Each row comes from the steps of one walk. Every step used is in the known rows, and no mark comes twice. Write the walk behind each row, first mark first.
Known rows:
pima, lopud, ragiz, tonemi, leza: -0.02, 0.40, -2.28, 2.32, -2.01, 1.57, 1.45, 0.37, 0.25, 0.02, 2.92, -1.26, -0.38, 0.07, 1.61, -0.34, -1.38, -0.83, 0.21, 0.05, -0.97, -0.55, -0.01, 3.36, -2.49, -0.77
pima, pufe, leza, ragiz, tonemi: -2.73, -0.18, -0.70, 0.88, -2.20, 2.97, -4.80, -0.64, 1.67, 0.90, 0.81, -0.23, 3.41, 2.36, -0.47, -0.03, 0.64, 0.53, 0.09, -2.21, -0.23, 0.42, 2.00, -0.55, 1.55, -2.85
tonemi, leza, pufe, lopud, ragiz, pima: -1.94, 0.39, 0.16, 0.41, -2.51, -1.01, 1.28, -0.79, -4.39, 1.20, 2.67, -1.97, -1.36, -2.10, -0.86, -0.38, 2.50, -2.35, -0.24, 0.62, -0.80, -1.62, 0.54, 1.27, -0.76, -1.65
lopud, ragiz, tonemi, leza: -0.54, -0.65, -0.89, 1.23, -1.43, 1.05, -0.96, 0.93, -0.81, 0.21, 2.42, -0.99, -0.24, 1.06, 0.23, -0.87, -1.74, -1.22, 0.08, -0.76, -0.58, -2.24, 0.94, 2.81, -0.64, -0.10
leza, ragiz, pufe, pima: -1.42, -1.35, 1.69, -0.23, 1.04, 0.03, -2.70, -1.65, 0.06, 0.39, -0.56, 0.50, 1.83, 0.09, -0.92, 0.72, -0.04, 2.19, 1.35, -1.42, 0.99, -1.01, -2.71, -2.29, 1.04, -1.95
tonemi, lopud: 3.08, 0.26, -0.01, 0.92, 1.70, -1.59, 1.30, -1.15, 3.51, -0.17, -0.85, 1.17, 0.20, 0.00, -0.20, -0.46, -0.71, 0.38, -0.56, 1.14, 0.20, 1.11, -0.16, 0.51, 0.23, 3.32
tonemi, lopud, ragiz, pima: 0.71, 1.23, -0.55, 0.44, 2.66, -1.35, 2.22, -0.35, 1.69, -0.11, 0.37, -3.14, -1.47, -0.56, -0.10, -1.12, -1.96, -0.09, -1.29, 1.98, 0.56, -1.69, 0.09, -0.09, -0.32, 2.35
pima, pufe, lopud, ragiz, tonemi: -2.26, 0.22, -0.94, 1.37, -0.57, 0.14, 1.09, 0.42, 1.86, 1.37, 2.65, -2.46, -0.78, 1.87, 0.38, -3.12, 2.58, -1.36, 1.46, 0.83, -2.75, 0.73, 1.37, -1.54, -0.11, -1.57
ragiz, pufe: 0.82, -1.66, 0.93, 0.29, 1.31, 0.55, -2.10, -0.80, 2.21, 2.19, 0.11, 1.99, -0.47, 0.38, -0.78, 0.32, 0.33, 0.43, 0.40, 0.07, 0.50, 0.13, -1.06, 0.38, 1.33, 1.50
tonemi, leza, ragiz, pufe, pima, lopud: -1.20, -0.73, -0.89, 2.21, -2.10, 0.78, -0.88, -2.44, -1.67, 0.16, 1.50, 0.65, 2.05, -1.20, 0.42, 3.10, -0.53, 2.33, 2.20, -1.47, -0.29, 0.28, -3.66, 0.62, -1.90, -4.12
ragiz, pima, pufe, leza: -1.23, 0.79, -0.66, -0.93, -1.20, 0.71, -2.86, 0.64, 2.40, 1.30, 1.19, -0.61, -0.06, 1.59, -1.78, 0.22, -0.32, 1.91, -1.09, -1.08, 0.28, -0.63, 2.96, 0.58, 1.63, -0.02
lopud, ragiz: 1.01, -0.31, 1.06, -0.83, 2.29, -1.04, 0.55, 2.73, 1.08, -0.52, -0.09, 0.35, -1.56, 1.50, 1.05, -1.04, -0.41, -0.46, -0.93, 1.37, 0.88, 0.06, 0.46, -1.06, 0.84, 2.61
tonemi, pufe, lopud, ragiz, pima, leza: -2.28, -0.07, -0.89, -0.14, -0.19, 0.59, 2.74, 1.07, -1.88, 1.18, 2.31, -2.24, -3.20, 0.17, 0.13, -0.18, 0.89, -1.14, 0.46, 1.13, -2.91, -0.04, 0.57, -0.05, -3.86, -1.29
leza, ragiz: 1.34, -1.25, 1.24, -0.79, 0.53, -0.54, -2.39, 0.19, 1.16, -0.33, -0.95, 1.16, 2.02, 0.60, 0.03, -0.06, 1.04, 0.28, -1.32, -0.56, 1.02, 0.17, -0.36, -1.95, 0.58, 1.32
leza, lopud, ragiz, tonemi, pufe: -0.35, 0.14, -1.70, 1.93, -0.63, -0.35, 1.47, -1.44, -0.14, -0.48, -0.27, -0.80, -0.61, -1.46, -0.52, 0.76, -0.74, -0.51, 0.30, -0.16, -0.88, 0.54, 0.10, 0.62, 0.48, 1.05
lopud, ragiz, leza, pufe, pima, tonemi: -0.44, 0.74, 1.09, -2.12, 1.25, 1.61, 1.73, 1.61, -3.08, -1.97, -1.14, -0.35, -0.97, 0.09, 1.56, -1.37, 0.69, -1.08, 1.27, -0.37, -1.13, -0.26, 0.25, -2.47, 1.72, -2.21
leza, pufe, pima, lopud, ragiz: 0.59, 1.34, 0.75, 0.14, 0.74, -0.03, 3.54, 0.00, -1.15, -2.26, 0.17, 0.59, -2.27, -1.47, 0.89, -0.31, 0.42, 0.74, -0.66, 0.78, -0.49, 1.13, -0.76, -1.23, 1.32, -0.21
tonemi, lopud, ragiz: 1.56, 0.64, 0.00, 1.08, 3.32, -1.46, 2.81, 0.79, 1.74, -0.87, -0.28, -0.12, -1.24, 0.49, 1.50, -0.47, -1.41, -0.39, -0.43, 2.52, 0.39, 1.24, -0.09, -0.59, 0.32, 2.77
tonemi, leza: 1.84, -1.01, -0.27, 0.17, -1.57, -0.88, -1.40, 0.60, -0.12, 0.01, 1.04, 2.26, 0.31, 0.55, -0.52, 0.76, -0.60, 0.33, -0.45, -1.03, -0.03, -0.55, 0.49, 2.63, -0.24, 1.84
pufe, leza: 0.14, 0.00, 1.31, -1.38, -0.17, -0.53, -2.25, 2.24, 2.66, 0.84, -1.60, 2.41, 0.41, 2.01, -0.45, 0.23, -0.93, 1.08, -1.00, 0.16, 3.02, 0.84, 1.53, 1.38, 0.89, 1.17
lopud, ragiz, leza: 0.23, 0.12, 0.79, -1.65, 1.72, 1.77, 0.50, 3.95, 1.67, -0.19, 0.05, -0.59, -1.16, 1.54, 1.55, -0.14, -0.59, -0.81, -0.80, 0.91, 1.88, -0.51, 1.38, -0.53, 1.21, 0.82
tonemi, pufe: 1.12, -0.73, 0.46, 0.18, 0.17, -0.21, -0.81, 0.41, 2.46, 0.04, -0.71, 2.36, -1.13, -0.17, -0.14, 1.21, -0.44, 1.94, -0.59, -0.80, -1.31, 1.06, 1.14, -0.24, 1.03, 2.30
pufe, pima, tonemi, leza, lopud, ragiz: 0.74, 0.25, -1.79, 0.17, -0.60, -4.14, 3.19, 0.39, -5.60, -2.77, -0.44, -0.14, 0.42, -0.40, 0.36, 0.55, -1.08, -0.59, 2.91, -0.02, -0.80, 0.54, -2.21, 0.23, -2.06, -0.65

Write each row's walk:
0.05, 0.25, 0.56, -1.49, 1.74, -0.83, -0.01, 1.58, 1.10, 0.25, 0.67, -2.57, -1.80, 0.36, -0.49, -1.50, -1.00, 0.07, -1.86, 0.76, 1.03, -2.77, 0.65, -0.48, 0.28, 2.31
lopud, ragiz, pima
0.58, -0.29, 0.04, -0.93, 0.53, 2.90, 0.69, 0.02, -4.57, -0.39, 2.77, -0.73, -2.72, -0.29, -0.66, -0.86, 0.88, -2.96, -2.06, 0.10, -1.70, -1.64, 1.04, 1.00, 0.08, 1.09
lopud, ragiz, pima, leza, pufe
0.58, -0.63, 0.87, -1.47, -0.20, -0.35, -3.05, -0.99, 1.25, 0.49, -0.24, -1.79, 1.74, -0.43, -1.60, -0.56, 0.56, 0.60, -2.24, -1.24, 1.22, -2.86, -0.29, -1.30, -0.03, 1.05
leza, ragiz, pima
-0.42, -1.96, 1.27, 0.55, 1.14, 1.02, -3.51, -1.44, 0.74, 1.72, -0.07, 1.17, 1.77, 0.22, -0.06, 1.13, 1.26, 0.29, 0.67, -0.43, 0.54, 0.28, -2.02, -1.64, 0.99, -0.55
leza, ragiz, pufe
-0.31, 0.88, -0.12, -0.36, 0.56, -2.42, 1.01, 2.21, -0.97, -0.51, -1.93, 0.89, 0.27, 0.67, 0.17, 1.55, -0.80, -0.77, -0.44, 2.08, 3.94, 2.31, 0.58, 0.79, 0.61, 1.06
pufe, leza, lopud, ragiz
2.04, 1.00, 0.71, -0.17, -0.99, -0.17, 1.88, -1.89, 0.53, -1.63, -0.31, 1.94, -0.75, -2.09, -0.91, -0.13, 0.69, 1.38, -1.15, -0.55, -0.54, 0.85, -0.58, -0.26, 1.31, 0.35
leza, pufe, pima, lopud
-3.06, 0.02, 0.63, -0.50, -1.65, 0.99, -3.87, -0.09, 0.85, 0.97, -1.30, -0.61, 1.51, -0.71, -0.86, 2.73, -0.99, 2.64, -1.07, -1.69, 1.24, -0.99, 1.40, -0.62, 0.01, -1.68
tonemi, pufe, leza, ragiz, pima
1.41, 0.19, -1.14, 0.12, 1.34, -1.34, -0.06, -3.19, 0.46, -0.03, -1.38, -2.51, 2.67, -0.91, 0.30, -1.44, 0.50, -0.34, 0.24, 0.05, -1.53, -0.64, -1.53, -1.93, -2.39, 0.25
leza, ragiz, pima, tonemi, lopud
-1.17, -0.81, 0.75, -0.64, 3.39, -0.61, 0.76, 0.87, -1.46, 0.01, -0.69, -0.25, -1.36, 1.31, 1.41, -1.42, -0.91, 0.90, 3.43, 0.78, -1.54, -0.15, -2.54, -2.64, -0.26, -1.57
lopud, ragiz, pufe, pima, tonemi
2.68, 0.36, -0.70, -1.14, -0.94, -0.42, 0.54, 0.18, 1.37, -0.30, -1.43, 0.72, 1.37, -0.74, -1.41, 1.23, 0.84, -1.14, -0.80, -0.18, 2.87, 0.65, 0.25, 1.47, 1.03, 1.80
ragiz, leza, lopud
-1.35, 1.61, -0.60, -0.09, 0.27, 2.14, 3.74, 2.67, 1.91, -1.94, -0.17, -0.94, -2.42, -0.75, 2.29, 2.19, -2.19, 2.75, 1.10, 0.14, -0.57, 1.04, 0.31, -1.24, -0.54, -2.37
tonemi, pufe, pima, lopud, ragiz, leza
1.17, 0.38, -0.23, -0.42, -1.01, -2.48, -0.67, 0.32, 0.53, 0.08, -2.58, 2.41, 1.51, 0.22, -1.55, 1.63, -0.24, 0.07, -0.60, 0.53, 4.03, 2.07, 0.32, 2.15, 0.82, 1.58
pufe, leza, lopud
-1.38, 0.41, -1.53, 0.65, 0.32, -1.85, 1.95, 1.47, -2.79, -0.71, -3.10, 1.45, -0.35, 0.05, 1.92, 2.39, -0.64, 0.03, 2.20, 1.40, -0.50, 4.42, 0.25, -0.67, -0.91, -0.49
pima, tonemi, pufe, leza, lopud, ragiz
-2.00, 0.12, -0.56, 1.96, 3.59, 0.31, 1.20, 0.45, -0.40, 1.76, -1.44, 0.48, -0.06, 1.33, 3.14, 0.62, -1.41, -0.47, 3.49, 3.09, -0.20, 3.46, -1.41, -0.24, -1.08, -1.84
pima, tonemi, lopud, ragiz, pufe, leza
0.55, -0.66, -0.24, -0.58, -0.39, 1.22, 0.56, 0.66, -0.96, -1.84, 0.48, 2.22, -1.75, 0.75, -0.99, 1.10, -1.77, 2.16, 0.49, -1.93, -2.67, 0.08, 0.26, 0.55, -1.23, 0.13
tonemi, pufe, pima, leza
1.62, 0.00, 1.21, -1.32, -0.66, 3.00, -1.17, 0.09, 0.57, 0.07, -0.19, 1.93, 0.03, -0.78, -0.60, 0.37, 1.88, -1.31, -1.73, -1.14, 0.70, 0.01, 1.72, 0.60, 3.35, 1.05
ragiz, leza, pufe
0.83, -0.01, 0.75, 0.21, -2.52, -0.42, -0.74, -1.34, -3.40, -1.57, 0.98, 2.55, 0.02, -1.38, -2.14, 0.85, -0.22, 0.74, -0.28, -2.56, -0.57, -1.43, 0.04, 1.66, 1.99, -0.30
tonemi, leza, pufe, pima
-0.77, 0.80, -0.81, -0.04, 0.59, -0.65, -1.25, -1.85, 0.39, 0.50, -2.31, -1.93, 3.26, -0.04, 0.64, -0.26, -0.65, 0.41, 0.58, 0.35, 0.52, 0.21, -0.68, -0.86, -2.31, -1.72
pufe, leza, ragiz, pima, tonemi, lopud
-0.24, -1.12, -0.19, -0.61, -1.46, 2.60, -2.23, -1.27, -1.25, -1.60, 0.97, -0.73, 2.39, 1.38, -1.60, -1.78, -0.66, -0.28, -0.07, -2.87, -0.89, -2.72, -1.04, 0.53, -2.07, -2.36
pufe, pima, leza, ragiz, tonemi
0.94, -0.29, 1.63, -0.29, -1.19, -1.52, 0.49, -1.42, 0.07, 1.19, -0.33, 1.90, -0.18, -1.06, -1.12, -1.57, 4.26, -1.66, -0.58, 0.62, -0.35, 1.48, 0.28, -0.56, 1.09, 0.82
leza, pufe, lopud
-0.61, -1.25, 0.98, 0.48, 0.25, -1.18, -0.52, -1.10, 2.36, 3.53, 0.17, 0.91, -0.16, 0.16, -0.69, -0.72, 2.68, -0.43, 1.95, 1.45, 0.28, 1.23, -1.63, -0.03, -0.69, -0.74
ragiz, pufe, lopud
0.01, -0.79, -0.46, -0.27, -2.48, -0.27, -3.43, -1.19, -1.61, 0.34, 1.60, -1.43, 2.28, -0.79, -1.57, 1.10, -0.29, 0.43, -1.39, -2.17, 0.55, -3.41, -0.21, 1.19, -1.26, -0.36
tonemi, leza, ragiz, pima
-3.01, 0.55, -0.54, -0.87, 0.78, 0.31, -0.29, 2.21, -0.82, 0.69, -1.38, -1.57, -1.85, 0.85, 1.58, 0.51, -1.93, 1.29, 1.00, 0.59, -1.36, 0.15, 1.64, -0.76, -1.29, -1.30
lopud, ragiz, pima, tonemi, pufe, leza
1.63, 1.32, -0.07, -0.30, 0.62, 1.27, 2.44, -2.20, -0.82, -1.72, -1.98, 0.47, 0.71, -1.56, 0.26, -0.95, 0.38, -0.32, 1.55, -0.72, -1.60, 0.57, -0.59, -1.00, 1.16, -1.32
ragiz, leza, pufe, pima, tonemi, lopud
-0.65, 0.12, 1.79, 0.07, 0.45, -1.53, 2.14, 0.49, -1.53, 0.43, 0.28, 0.70, -1.58, -0.56, 0.79, -1.67, 3.66, -2.38, -0.16, 2.22, -0.31, 1.81, 0.44, -1.50, 0.99, 0.16
leza, pufe, lopud, ragiz
-1.09, -0.19, 0.66, -0.10, -0.64, 0.44, -2.07, 1.71, 2.39, 0.75, -1.68, 2.90, -0.48, 0.92, -0.09, 2.45, -1.52, 2.48, -0.25, -0.50, 0.77, 1.86, 2.01, 1.06, 1.10, 0.41
tonemi, pufe, leza
1.99, 0.03, -0.45, -0.16, 1.37, -3.09, 2.19, 0.85, -0.70, -1.03, -1.00, 0.27, -0.55, -0.31, -0.04, 0.55, 0.21, -1.26, -0.57, 1.76, 1.75, 1.45, -0.67, -0.32, 0.70, 3.13
leza, lopud, ragiz
0.00, -0.36, 0.37, -0.09, 0.88, 0.87, -0.58, 1.06, 1.93, 0.28, 0.66, -1.31, -0.64, 1.51, 0.35, -2.61, -0.86, -0.89, -0.80, 0.12, 0.36, -1.85, 0.72, 0.44, 0.52, 1.32
lopud, ragiz, tonemi
0.60, 0.07, -1.86, 0.80, -3.13, 0.33, -0.94, -1.84, -0.48, 0.22, 1.96, -1.62, 2.06, -1.69, -0.20, 1.73, 0.08, 0.69, -1.38, -1.32, 0.05, -1.49, -1.08, 1.58, -3.00, -1.11
tonemi, leza, ragiz, pima, lopud
-0.02, 1.73, -0.09, -1.45, 0.89, 1.28, 3.54, 3.10, 2.24, -1.84, 0.10, -1.45, -1.46, 0.35, 1.84, 0.11, -1.70, 1.26, 0.18, 0.95, 1.69, 0.00, -0.30, -0.67, -0.54, -1.57
pufe, pima, lopud, ragiz, leza
1.50, -0.63, -1.09, -0.15, -2.35, 0.29, -1.49, -2.65, -4.23, 0.38, 1.24, 0.37, 0.31, -1.76, -1.24, -0.48, 1.42, -1.29, -0.14, -2.03, -3.09, -1.87, 0.33, 1.95, -0.43, 0.23
ragiz, pima, tonemi, leza, pufe
-1.47, 0.12, 1.01, 0.80, -0.78, 0.45, 1.05, -1.08, -0.49, 1.23, 0.98, -1.09, -0.70, -0.62, -0.22, -3.26, 3.22, -3.10, 0.02, 1.02, -0.86, -0.19, 0.66, -0.34, 0.61, -1.11
leza, pufe, lopud, ragiz, tonemi
0.92, 0.02, -0.52, 2.20, 0.13, 0.81, -1.31, -3.35, 2.71, 0.04, -0.52, -1.29, 3.39, -0.43, -0.38, -1.25, -0.31, -0.50, -0.56, -0.63, -0.23, -0.78, -0.74, 0.02, -0.49, 0.20
leza, ragiz, tonemi, lopud
